Every row comes from one small tree of marks. The marks that hang from a mark follow it in brackets, in alphabetical order. Every link used is in the known rows. Which tree was each row made from?
In the rows, zero is written as 128.
Known rows
W[A F[P[T[C[V]]]] Q]: [ 38 173 171 132 117 152 185 204  98 178 135 168 149 152 150 151 158  87
 136 126  67  80 184 146 119 158 103 188 156 169 139 115  89 159 149 140
   8]
L[B[R V[C[T]]]]: [117 126 128 124 111 131 123  61  93 141 124 109 110 150 134  99  90 117
 104 121 133 124 162 147 115 161 146  88 116 161  90 181 100 109 193 106
 163]
P[T[C] X]: [148 109 104  80 156 113 173 185 152 155 120 111 196 102 146 140 181  89
  81 151 157 125 179 127 103  95 140 108 162 141 148  90  82 111 106 112
 128]
E[M[W]]: [171 118 139 129 106 120 123 117 145 130 127 151 138 105 140 113  98 132
 140 123 156 116 135 128 105 154 172 123  68 148 137 124 110 161 137  77
 153]
F[P[T X] W[A M Q]]: [123 191 106 136 139 168 100 175 160 149  97 146 204 118 128 115 190  86
 139 164 120  84 135  98 133 151  75 144 132 162 142  77  62 112 205  93
  49]
R[B[L V[C[T[P[X]]]]]]: [ 78 143 102 136 158 134 132 128 110 159 105 135  94 133 112 109 146 161
 123 142 148 100 149 110 119 154 115 106 128 135 102 188 126  94 150  96
 137]
W[A F[P] M[E[K]] Q]: [ 54 164 154 208 123 182 177 173 114 146  81 215 126 150  59 144 168  44
 157 107  71  95 183 121 122 189  96 217  91 128 135  97 126 170 135  99
  24]
X[P[T]]: [133 136 136  72 123 116 131 178 146 116 140 115 130 122 120 119 128 143
 105 113 115 124 147 125 115  80 111 130 130 176 121  90  84 130 123  99
  83]
B[V[C[T]]]: [117 128 140  97 133 132 134  77 108 148 138 138 145 123 148 128 106 156
 127 115 100 129 157 137 134 118 149 101 146 152 105 155 123 115 154 131
 157]
M[E W[A]]: [143 100 148  94 136 118 115 185 103 137 166 121 124 109 122  90 134 144
 119 113 111 173 143  56  94 130 146 154 116 104 135 134  85 128 165  89
  94]
T[C[R V]]: [122 140 134 104  80 112 142 130 114 121 131 163 159  79 166 173 140 149
  88 141 153 149 173 164 119 140 162 127 119 110  91 141 110 166 147 131
 151]
A[W[F M Q]]: [ 90 168 145 197 120 149 116 148 119 169  84 171 139 100 116 150 149 132
 106 135 136 105 149 100 167 166  90 180 147 145 126 102 130 144 150 115
 105]
B[L V[C[R T]]]: [ 84 140 111 133 122 158 131  85 102 173 126 168 139  90 134 151 102 207
 121 126  93 126 168 139 147 154 134  92 163 135 125 171 109 117 191 148
 145]
M[E[K] W[A F Q]]: [100 125 149 139 127 136 154 200  88 178 144 166 129 117 110 110 142  99
 109  96  97 158 163  51  93 160 133 218 109 109 147 118  84 158 173 109
  64]
M[E[K] W[F]]: [143 114 151 138 121 102 140 185 105 182 136 145 120  87 110 116 139 106
 107  92 132 171 144  59  92 141 140 192  98  99 130 104  81 146 154 102
 116]
E[K M]: [143 136 126 177  92 131 151 107 146 141  93 175 124 129 103 144 100  55
 141 103 147 122 129 161  66 171 164 145  26 153 144 103 143 171 110  83
 159]
R[C[V[B[L]]]]: [ 81 156 117 145 149 109 146  72 127 133 106 156 118 149 151 160 124 156
  85 107 127 147 145 163 147 153 111  95 102 141 116 112 126 133 149 130
 153]
V[B[L R] C[T[P]]]: [ 54 121 115 139 128 127 148  68 120 110 103 145  80 109 123 161  71 162
  72 121 122  72 180 152 151 120 157  93 102 223  85 181 104  99 173 118
 183]
F[P[T X]]: [168 146 109 110 139 137 144 173 156 155 111 100 178 125 124 127 174  87
 119 142 139 124 146 125  99 121  87 107 146 156 124  83  59 105 128 107
  88]
R[C[T V]]: [114 126 115 130 146  97 163  80 122 127  95 145 135 103 147 156 136 142
 105 117 133 152 166 167 113 109 130 113 123 163 122 111 113 136 145 116
 142]
P[X]: [143 119 113 126 138 153 154 131 145 128 103 110 147 140 137 129 160 115
 114 152 152 132 150 110 116 134 109 121 146  96 130 109 105 109 106 122
 123]
X[P[T[C[R[B[L]] V]]]]: [113 148 125  77 109 109 136 190 135 123 130 133 130  97 129 136 142 167
  86 127 135 128 166 135 110 101 122 132 122 162 107 108  79 142 138  88
  89]
P[T X]: [157 122 113 102 163 122 177 181 158 154 111  94 174 131 142 109 170 112
  92 155 145 117 164 106 113  99 112 123 175 147 144  86  76  97 118 110
 112]
Q[W]: [117 144 127 109  99 104 122 119 114 144 129 126 158 127 138 114 163 117
 135 147 119 145 127 113 102 128 131 121 120 144  87 119  95 126 159 124
 116]
C[R[B] T[P[X]] V]: [132 149 125 125  87 102 190 155 124  95  86 128  95  90 138 102 157 184
  89 183 193 100 214 137  94 122 123 169 145 146  35 184  67 127 172  77
 135]
X[P[T[C[R V]]]]: [131 143 139  60  99 108 138 179 140 112 140 132 145  98 139 141 135 153
  85 119 127 134 169 142 111  85 128 130 126 166 103  95  75 148 131 101
  94]
X[P[T[C]]]: [127 127 131  58 119 110 128 181 142 117 144 126 146 102 124 139 136 126
  97 111 122 129 157 139 109  77 131 121 120 173 123  92  88 140 115 102
  95]
C[R T[P] V]: [132 143 145 122  67 103 173 137 123 100 112 146 110  69 143 129 127 189
  94 162 158 111 204 162 110 107 136 159 152 160  50 172  71 149 178 113
 139]
W[M Q]: [119 144 100 182 147 168 134  98 148 109  77 191 165 132  82 128 150 124
 116 144 127 103 150 115 180 154 120 164 119 126 135 116 151 167 140 108
 120]
T[C[R V] P[X]]: [106 139 140  93  83 128 144 150 133 109 131 171 145  82 142 180 172 104
  72 153 184 121 192 172 110 130 128  91 119 115  54 166  88 152 121 149
 153]
Q[W[A F[P[T]] M]]: [ 79 178 167 134  87 106 163 158 123 156 116 149 157 131 130 113 189  83
 176 142  77 101 159 134  97 137 114 151 117 170  94  95  85 135 166  98
  58]
T[C[V[B]] P[X]]: [ 82 130 147  91 111 114 138 142 139 118 137 150 128 120 142 174 161  93
  63 141 181 113 171 170 117 131 138  89  99 116  63 154 111 143  93 132
 177]
V[C[T]]: [124 114 128 118 139 118 155  84 116 108 103 133 140 100 138 148 121 131
 113 120 102 125 177 139 131  84 157 133 148 209 130 140 122 129 141 102
 151]

Write each row's tree
[119 161  92 150 106 133 144 146 116 113 102 153 106 110 117 108 138 175
 118 151 156 106 165 117 134 166 114 143 130 126  98 177 107 121 188 112
 118]  C[R[B[L]]]
[ 83 151 102 146 150 131 115 142 107 175 119 131  92 145 113  96 137 176
 137 139 147 112 115 105 123 179 115 114 117  97 113 175 138 101 155 104
 126]  R[B[L V]]
[137 138 133 175 128 130  85 148 127 143  93 141 126  88  93 137 147 133
 102 129 152 150 127  92 133 147 106 142 118 127 117 100 131 120 137  86
 138]  A[W[M[E]]]
[101 126 125 109 141  99 168  65 124  82 107 125 118 147 145 130  87 148
  82 113 108 101 195 144 161 105 172 142 122 216 103 148 128 117 153  83
 195]  V[B C[T]]
[105 127 129 102 133  90 151 171 134 172 136 127 154  95 157 151 131 146
  68 137 140 118 152 148 120 113 160 110 131 162 124 111  92 127 146 117
 142]  P[T[C[V[B[L R]]]]]
[ 87 162 120 166 134 158  85 142 125 129 107 184 144 118 105 118 147 102
 135 134 111 110 118  87 142 164 120 181  93 120 145 112 129 134 198 106
  88]  F[W[A M[E[K]] Q]]
[ 61 161 146 205 129 194 189 175 123 146  69 206 136 156  62 144 183  37
 149 118  83  96 192 113 116 192  86 214 100 112 137  89 114 160 124  98
  21]  W[A F[P[X]] M[E[K]] Q]
[120 144 118 104 128  87 158 190 128 160 128 138 161  86 151 136 156 153
  78 146 146 121 171 142 117 116 149 130 148 161 122 125  90 137 159 106
 129]  P[T[C[R[B[L]] V]]]
[125 141 115 185 140 156  85 144 122 145  84 164 145  98  82 138 149 134
  85 134 150 143 136  79 154 162  98 161 127 130 123 103 131 135 147  97
 120]  A[W[M[E] Q]]
[147 152  90 101 129 140 140 179 141 170 113 124 184 102 123 135 180 102
 113 147 155 120 165 133  96 146  99  90 138 138 111 112  56 108 149 109
  99]  F[P[T[C[R[B[L V]]]] X]]
[114 125 109 125 120 124 124  60  97 145 123 119 111 148 125  99  97 106
 106 115 147 129 160 160 108 170 132  70 103 146  95 171  98 106 195 117
 159]  L[B[R[C[T]] V]]
[135 136 103 100 139 111 184 192 145 160 103 120 181  97 159 136 187 140
  65 170 170 124 193 123 105 123 130 124 165 128 124 107  67 118 137  99
 124]  P[T[C[R[B[L]] V]] X]
[124 160 124 127 122 128 151  91 111  86 100 155 125 126 141 132 132 144
 103 123 120 117 180 123 150 125 130 134 133 195  92 166 117 126 173 106
 141]  V[C[R[B]]]
[ 98 154 162 131 107 118 178 174 130 177 110 125 130 120 157 157 147  97
 111 130 138  87 170 150 116 144 110 139 131 142  93  93  65 118 124 130
  91]  W[F[P[T[C[V[B[R]]]] X]]]
[ 87 135 102  93 105 140 131 160 125 121 131 180 133  82 107 158 175  93
  93 148 190  95 192 158 112 147 123  71 112 114  65 199 100 126 134 145
 151]  T[C[R[B[L V]]] P[X]]
[ 76 143 104 128 122 128 173  79 128  83  97 158 109 116 126 147  98 170
  66 130 121  81 227 151 168 128 143 121 137 210  86 180  97 114 185 106
 188]  V[B[L] C[R T[P[X]]]]
[145 116 102 108  91 129 176 142 134  85 107 147 128  63 107 120 138 134
 111 159 166  89 223 150 108  99 129 135 158 164  77 175  69 120 167 122
 137]  C[R T[P[X]]]
[150 139 134 128  71 102 184 125 118 108 101 132 130  72 164 125 120 213
  99 166 149 133 202 148 110 117 150 180 160 138  77 145  74 149 186  97
 136]  C[R T V]
[112 150 114 145  89 112 183 158 123 115  82 135  91  80 132 114 157 204
  90 186 189  99 209 136  98 134 117 162 150 136  52 187  68 127 178  83
 131]  C[R[B[L]] T[P[X]] V]
[ 85 160 146 169 119 146 114 166 100 184 109 151 131 107 137 152 136 134
  98 131 134 115 143  98 151 162  87 175 164 149 126 114 114 132 151 141
  91]  A[W[F Q]]
[104 113  97 115 154 106 149  92 127 111 108 161 127  92 105 152 137  91
 119 103 137 120 174 172 116  92 122  83 115 192 121 139 117 123 139 135
 144]  R[C[T[P]]]
[143 154 153 152  83 122 177 162 145 179 115 160 148 117 140 123 123  56
 150 106 129 113 156 131  46 168 153 165  49 167 156  88  84 170 144  65
 114]  E[K M[W[A F[P[T X]]]]]
[ 92 159 143 126  92 117 138 119 124 122 120 146 156 139 127 103 176 109
 163 152  90 128 142 121 100 137 134 134 105 146  99 116 114 136 167  94
  97]  Q[W[A M]]
[ 96 149 143 200 132 150 111 162 113 166  80 175 128  98  91 149 151 123
  98 127 140 120 153  88 161 168  93 186 137 131 120  99 129 138 140 110
  99]  A[W[F M[E] Q]]
[105 168 136 210 119 156 107 165 116 180  72 178 138  95  80 158 160  92
 104 118 138 129 146  93 139 179  77 186 117 139 117  83 113 144 146 104
  89]  A[W[F[P] M[E[K]] Q]]
[143 109 132 110 145 120 126 204 103 180 139 156 164  77 107 124 155 113
  90 108 133 150 167  62 124 139 133 177 132 123 125 109  56 150 162 112
  78]  M[E W[F[P[T[C]]] Q]]
[ 95 155  91 119 173 110 131  90 109 139 109 153 108 159 122 106 146 123
 127 104 154 126 140 135 123 156 107  79  91 140  96 160 140  97 158 112
 140]  R[B[V] C]
